Each row comes from the steps of one path. Every step used is in the known rows, and no mark comes twice. Write the path behind each row, first mark first.
(in the rows, 128 means zero)
Known rows:
j e q n: [120 148 171  72 117 149 129 108 139 147 131 162 149 138  94 137 135 149
 154 112 122 119 142 111 131 130 128 126 138 159 142 102 127 148 146]
s x e q: [128 143 121 136  82 138 113  96 151 137 128 199 115 175 150 106 127 177
 168 143 130  95 124 165 128 128 107 112 160 174  97 111 123 148 152]
v n q r d: [ 81 110 197  98 184 130 110 127 108 147 138 137 123 154 167 130 119  23
 145 158 117  94  83  73 122 162 113 160 149 170 124 147 125 133 151]
q e l b x s: [129  92 139 168 147  90  99 133 168 156  88 113 160 115 148 121 107 132
 120 131 119 113  75 119 134 188 132  81 138 148 110 149 151 178 139]
b l: [ 91  90 154  50 153 115 129 155 119 117 115 130 102 134 176 103 134  85
 136  75 109 120  68 111 108 148 151 147 133 168 101 124 134 141 123]
j e l b x: [124  91 178 236 144  85 111 133 139 145  89  99 123 141 120 139 103 104
 110 109 102 100  78 159 102 147 124 120 129 176 126 115 139 196 124]
b l e j y: [184 130 156 103 131 132 138 131 112 117 125 114 117  96 168  76 172  89
 141  59 134 137  92 128 139 130  86 171 117 157 117  89 116 129 136]
q r d: [ 84  98 180  81 180 139 101 137 121 137 124 138 113 167 176 111 124  43
 151 152  88  93  73  82 116 157 105 172 149 172 119 149 101 143 149]
v n q r: [101  97 192  94 169 132 146 115  95 152 114 131 174 116 176 122 130  51
 147 109 161 124  83 120 140 143 128 149 128 158 122 140 150 140 128]
x b: [123 100 129  84 148 124 129 140 121  92 103 104 118 144 155 108 146 125
 153 136 123 126 106 101 134 139 114 182 100 138 110 139 175 190 123]
l b x e q: [132 116 140 184  71 117 107 113 156 144 119 147 135 154 140 116 120 172
 143 131 125  87 119 158 131 140 109  81 148 170 100 117 128 169 147]
r d: [ 87 105 168  90 173 121  92 138 126 123 151 138  81 188 156 116 118  73
 145 161  85  84  86  76 106 150 107 157 145 167 122 144 105 131 154]
x e q: [128 135 130 124  77 136 117 104 148 132 137 165 130 160 155 102 130 175
 168 137 132  89 124 157 141 127 109 103 149 161  95 117 128 142 151]
x s q: [125 117 120 135 141 120  83 114 119 133 115 143 132 173 176 105 121 155
 159 129 128  93  98 112 122 186 129 103 144 150 103 143 129 124 112]
q n v: [ 99 120 165  65 165 104 131  98 132 143 174 152 157 142  80 137 165 112
 139  97 128 164 138  85 145  82 128 107  94 157 117 121 127 140 123]
b x s q n v: [110 123 153 131 158  97 107  92 135 158 159 147 171 150  81 144 156 129
 135 106 130 148 139  81 131 119 131  86 108 162 111 127 130 142 112]
v n q e: [151 118 131 140 156 127 149 116 119 157 145 149 166 138 166 118 120 105
 134 128 181 136  78 137 138 129 127 109 135 143 131 156 158 132 146]
s x b l: [ 99 105 129  62 159 122 133 153 123 105  85 147  91 140 168 110 146  88
 141  99 111 139  80 104 108 159 144 179 123 168  97 121 167 183 118]
n q r d: [ 95  95 178 104 183 132 104 125 106 146 134 139 116 162 165 118 120  27
 150 149 105  92  76  72 128 167 110 166 147 171 115 150 122 134 145]
b x e l c: [104 229 168 128  80 121 126 127 151 131 116 132 142 141 147 100  93 104
 174 120 113  88  82 192  90 164 110 142 132 141  94 118 116 162 136]
q e l c: [119 236 149  97  98 137 136 122 134 137 108 146 147 136 162  83  97  97
 187 114 123 109  69 181  95 153 123 153 123 132 106 127 115 150 135]
x e: [123 108 140  94 117 116 129 132 159 119 157 144 131 153 157 116 127 142
 136 131 130 106  95 162 147 129  90 106 136 144  96 137 132 150 147]
s q n v: [105 132 155  97 160 109 117  90 122 146 168 158 157 158  86 136 163 121
 147  96 132 158 142  92 138  94 130  97 100 160 113 119 126 136 109]
n q e j: [157 147  84 146 110 132 131  80 135 153 140 151 155 141 165 111 118 138
 166 109 162 128 102 140 154 122 105 137 118 163 129 119 174 132 140]
s x e j: [122 157 102 122  89 123 118  85 167 133 144 179 123 162 154 124 118 161
 162 126 135 115 121 165 142 118  78 137 129 175 116  98 156 149 148]
b l e q n: [ 83 146 168  43 117 150 124 131 120 147 133 165 139 129 118 108 127 145
 147 100 123 149 138 104 134 140 138 119 137 148 129 102 126 152 140]
n q e j y: [222 117 134 136 134 137 146  96 127 132 121 114 142 103 161  77 173  91
 154  60 158 125  94 138 144 129  87 150 123 166 124 115 131 118 140]
d r: [147 109 120  50 144 131 115 141 121 120 153 121 127 153 179  93 128 112
 153 114 129 110  49 135 133 110 140 165  94 149 101 137 126 184 122]
b x s q r: [122  90 149 147 156 136 103 119 119 157  71 128 172 140 192 104 127 105
 156 113 124 102  73 130 119 184 123 137 149 163 104 149 122 153 111]
n q e x b: [152 119 102 124 165 137 125 117 136 126 103 143 156 147 147 110 149 131
 156 157 142 128 106  94 129 154 113 186 117 148 115 123 180 201 122]
s x: [113 106 135 109 159 119 112 116 127 133 115 195  82 199 148 108 124 130
 148 122 111 117  87 144  93 131 114 166 140 179 125 122 108 147 134]
x b l e q n: [ 88 149 159  43 118 153 129 135 121 137 124 157 143 120 116 109 134 144
 148 108 125 156 141  96 141 144 135 131 129 143 125 104 144 171 137]

Which path is each row?
[122 150 134 128  95 136 110 130  99 138 138 169 115 158 164  87 118 167
 157 140 126 117 115 133 136 121 117 141 137 142 114 102 110 142 143] : l e q
[108  99 158 158 156 133 105 112 121 158  59 129 169 123 185 107 122  89
 158 108 123 115  75 143 136 185 131 124 140 165 100 140 136 169 107] : e l b x s q r
[126 131 120 169  78 105 113 101 171 136 135 126 144 142 144 135 112 157
 138 116 130 107 117 160 146 130  82 107 119 171 117 105 161 171 142] : l b x e j
[ 92 127 168  49 122 148 121 108 138 143 129 155 144 143 106 111 136 152
 164 101 123 123 148 106 126 135 136 113 138 164 136 118 129 145 141] : e q n
[ 91 110 166 104 177 141  84 130 120 144 114 145 121 170 183 113 122  58
 159 160  93  87  78  76 119 185 110 149 158 169 110 152 106 134 140] : x s q r d
[ 98 147 157  75 139 114 128 104 121 152 170 173 157 130  86 130 164 119
 139 100 130 175 144  84 152  89 136 103 102 155 106 100 127 144 126] : b l e q n v
[113 159 110 155 162 148 120  90 138 141  93 157 141 140 188  85 121 115
 190 131 138 122  88 188 133 147 143 131 149 155  97 134 160 140 123] : x s q e l
[113 132 158 124 127 107 125  87 150 158 167 156 169 144  70 143 160 139
 139 109 131 147 153 102 141  90 121  88 110 166 107 112 129 151 132] : b x e q n v
[154 142 150 133 164 125 109 117 143 146 133 175 143 169 120 137 133 137
 144 155 109  85  93 112  95 132 106 191 145 167 139  74 109 159 134] : j e x
[113  88 154 155 146  84  94 134 161 148  92 105 148 120 141 124 108 129
 122 131 111 104  84 110 130 189 133  87 134 151 110 143 149 177 135] : e l b x s
[100 114 186 117 160 101 138 111  93 134 167 127 138 143 146 137 118  83
 135 123 174 110 108 108 126 137 136 119 124 154 132 133 167 121 134] : v n q
[101 151 148  86 165 110 109 105 126 160 166 179 171 139  88 136 162 123
 135 112 130 173 136  70 143 121 137  97 109 151 104  99 126 147 109] : b l e x s q n v
[ 88 130 166  89 154 153 102 147 110 138 107 152 112 146 182 108 128  50
 154 163  92 110  84  73 130 166 111 181 148 164 103 128 120 163 150] : x b l e q r d
[111 129 145 100 130 161 132 132  99 149  72 175 146 123 188  93 137  99
 161 121 125 142  88 132 140 147 121 183 138 158  99 111 128 178 129] : s x b l e q r
[133 126 135 179  74 124 108 108 154 144 124 148 135 163 147 112 122 177
 154 138 126  77 121 161 118 135 109 103 158 172  98 119 126 154 150] : b x e q
[131  98 130 194 135 103  76 123 129 144 100 125 136 167 159 120 115 153
 135 122 121  91  91 119 113 197 130  80 142 159 108 143 129 151 107] : l b x s q
[123 115 127 111 124 120 124 120 163 128 146 193 111 177 148 119 125 146
 135 140 126 114  94 174 129 131  86 120 149 162  97 126 122 156 149] : s x e
[140 129 136 220 138 108  81 113 130 147  93 132 138 159 153 133 109 142
 142 131 120  88  90 137 117 195 131  95 145 161 107 124 142 154 109] : j e l b x s q
[127 238 139 149  92 132 116 119 142 150  93 137 160 141 164  91  90 114
 181 122 123  96  69 178  86 187 127 133 137 138 100 131 117 154 127] : b x s q e l c
[109 149 138 109  96 137 114 141  97 137 129 172 109 143 172  89 120 148
 151 121 122 123 105 125 131 131 131 139 140 148 102  96 116 144 139] : b l e q
[114 133 165 126 179 146  81 124 129 155 112 162 133 170 167 132 122  63
 154 178  90  78  77  73 114 186 103 169 165 173 117 127 103 143 143] : j e x s q r d
[153 162  72 147 103 140 109  86 148 150 122 157 162 150 184 109 119 170
 173 120 151 122 105 145 146 139 104 123 128 162 125 122 159 132 134] : x s q e j
[121 111 118 102 156 127 125 130 126 101  91 152  97 170 148 113 145 130
 152 144 120 132 107 116 117 141 110 197 111 158 114 130 166 197 125] : s x b
[102 157 141 148 169 138 146  87 125 141 117 150 144 125 173 101 118  81
 178 128 159 131  92 182 136 125 144 140 140 155 111 127 181 138 135] : v n q e l
[122  95 163 143 106 140 125 117 138 157  81 143 170 120 169 108 130 113
 150 112 127 112  89 158 147 145 108 117 142 169 100 129 125 180 136] : l b x e q r
[118 168 161 143 161 134 137 103 127 120 111 145 112 137 149 123 121  90
 173 135 112 100  91 183 126 114 127 183 135 159 111  93 154 146 134] : j e l
[116 121 114  87 159 137 125 146 130 119  85 142 130 134 177 105 148 103
 149 108 121 133  82 100 108 172 147 169 133 164  96 113 165 185 109] : s q e x b l
[ 80 149 149 114 142 131 134  99 153 115 125 145 119 137 165 100 122 106
 178 130 122 109 104 201 142 122 119 136 140 157  84 115 162 151 136] : x e l
[111 157 123 120  99 141 115 138 100 133 113 186 100 150 166  91 124 150
 153 134 122 133 110 124 129 140 128 158 138 151 100  92 131 166 137] : s x b l e q
[152 120 112 141 173 133 115 100 141 167 133 181 166 166 144 101 131 133
 153 140 144 110  87 114 109 148 118 153 150 166 127 110 130 153 130] : n q e x
[121  54 174 207 138  75 103 150 139 144 100  92 120 154 126 128 108 121
  97  99 103 103  75 131  98 152 120 103 123 173 130 136 122 191 125] : l b x
[ 97  96 137  49 152 122 138 160 120  97  94 113 106 122 174 105 148  85
 141  92 114 135  79  93 120 158 149 170 116 156  95 128 171 178 117] : x b l
[112 123 164 127 126  97 123  91 151 159 162 156 170 134  61 148 160 133
 128 103 132 158 151 100 154  92 122  64 102 165 108 112 131 166 130] : l b x e q n v
[223 114 132 179 125 126 123 106 146 141  93 104 152  99 158  89 167 112
 138  65 145 124  90 140 140 155  89 114 128 168 125 117 126 142 134] : l b x s q e j y
[125 150 159  96 140 114 130  86 132 152 169 171 164 142  66 152 166 126
 147 111 131 152 149  89 150  79 125 109 102 160 117 102 127 140 132] : j e q n v
[118 115 133 203 141 108  77 111 130 143  92 127 134 162 161 114 110 144
 150 123 121  93  95 133 114 195 136  86 144 161 102 135 142 152 105] : e l b x s q
[106 167 108  94 105 126 124 134 112 122 137 145 120 126 176 108 118 133
 148 116 130 151 107 117 152 126 102 176 101 143 116  84 168 164 130] : x b l e j
[113 201 157  40  92 121 134 164 121 111 103 119 130 126 156 100 115  87
 157  93 111 115  68 114  88 180 130 165 106 133  96 125 123 174 123] : x b l c
[148 130  96 131 158 144 114 119 137 122  90 145 152 159 158 105 149 148
 162 157 133 125 109 106 118 154 111 183 122 150 115 121 166 202 115] : s q e x b
[138 134 131 135 173 131 119 104 142 167 138 179 174 158 145 114 129 129
 147 149 155 113  93 116 106 141 120 148 150 165 136 109 133 152 135] : v n q e x
[121  91 151 252 143  97 102 127 138 152  80 105 130 151 141 119 104 116
 121 104 113 109  77 167 102 159 131  99 135 177 120 132 140 192 115] : s q e l b x
[146 149  86 124 107 137 126  92 149 144 130 150 152 145 176 106 120 153
 168 111 146 130  99 149 142 110 100 144 118 163 135 119 155 139 144] : q e j
[ 99 109 135  55 163 125 125 151 129 107  91 131 119 129 164 108 153  94
 145 105 111 128  87  86 108 163 146 183 124 164  97 106 167 187 115] : e x b l
[ 90 115 174  96 157 148  96 124 122 143 116 153 113 166 175 109 127  61
 166 157  90  84  89  85 118 154 108 164 157 178 114 138 101 139 154] : e q r d
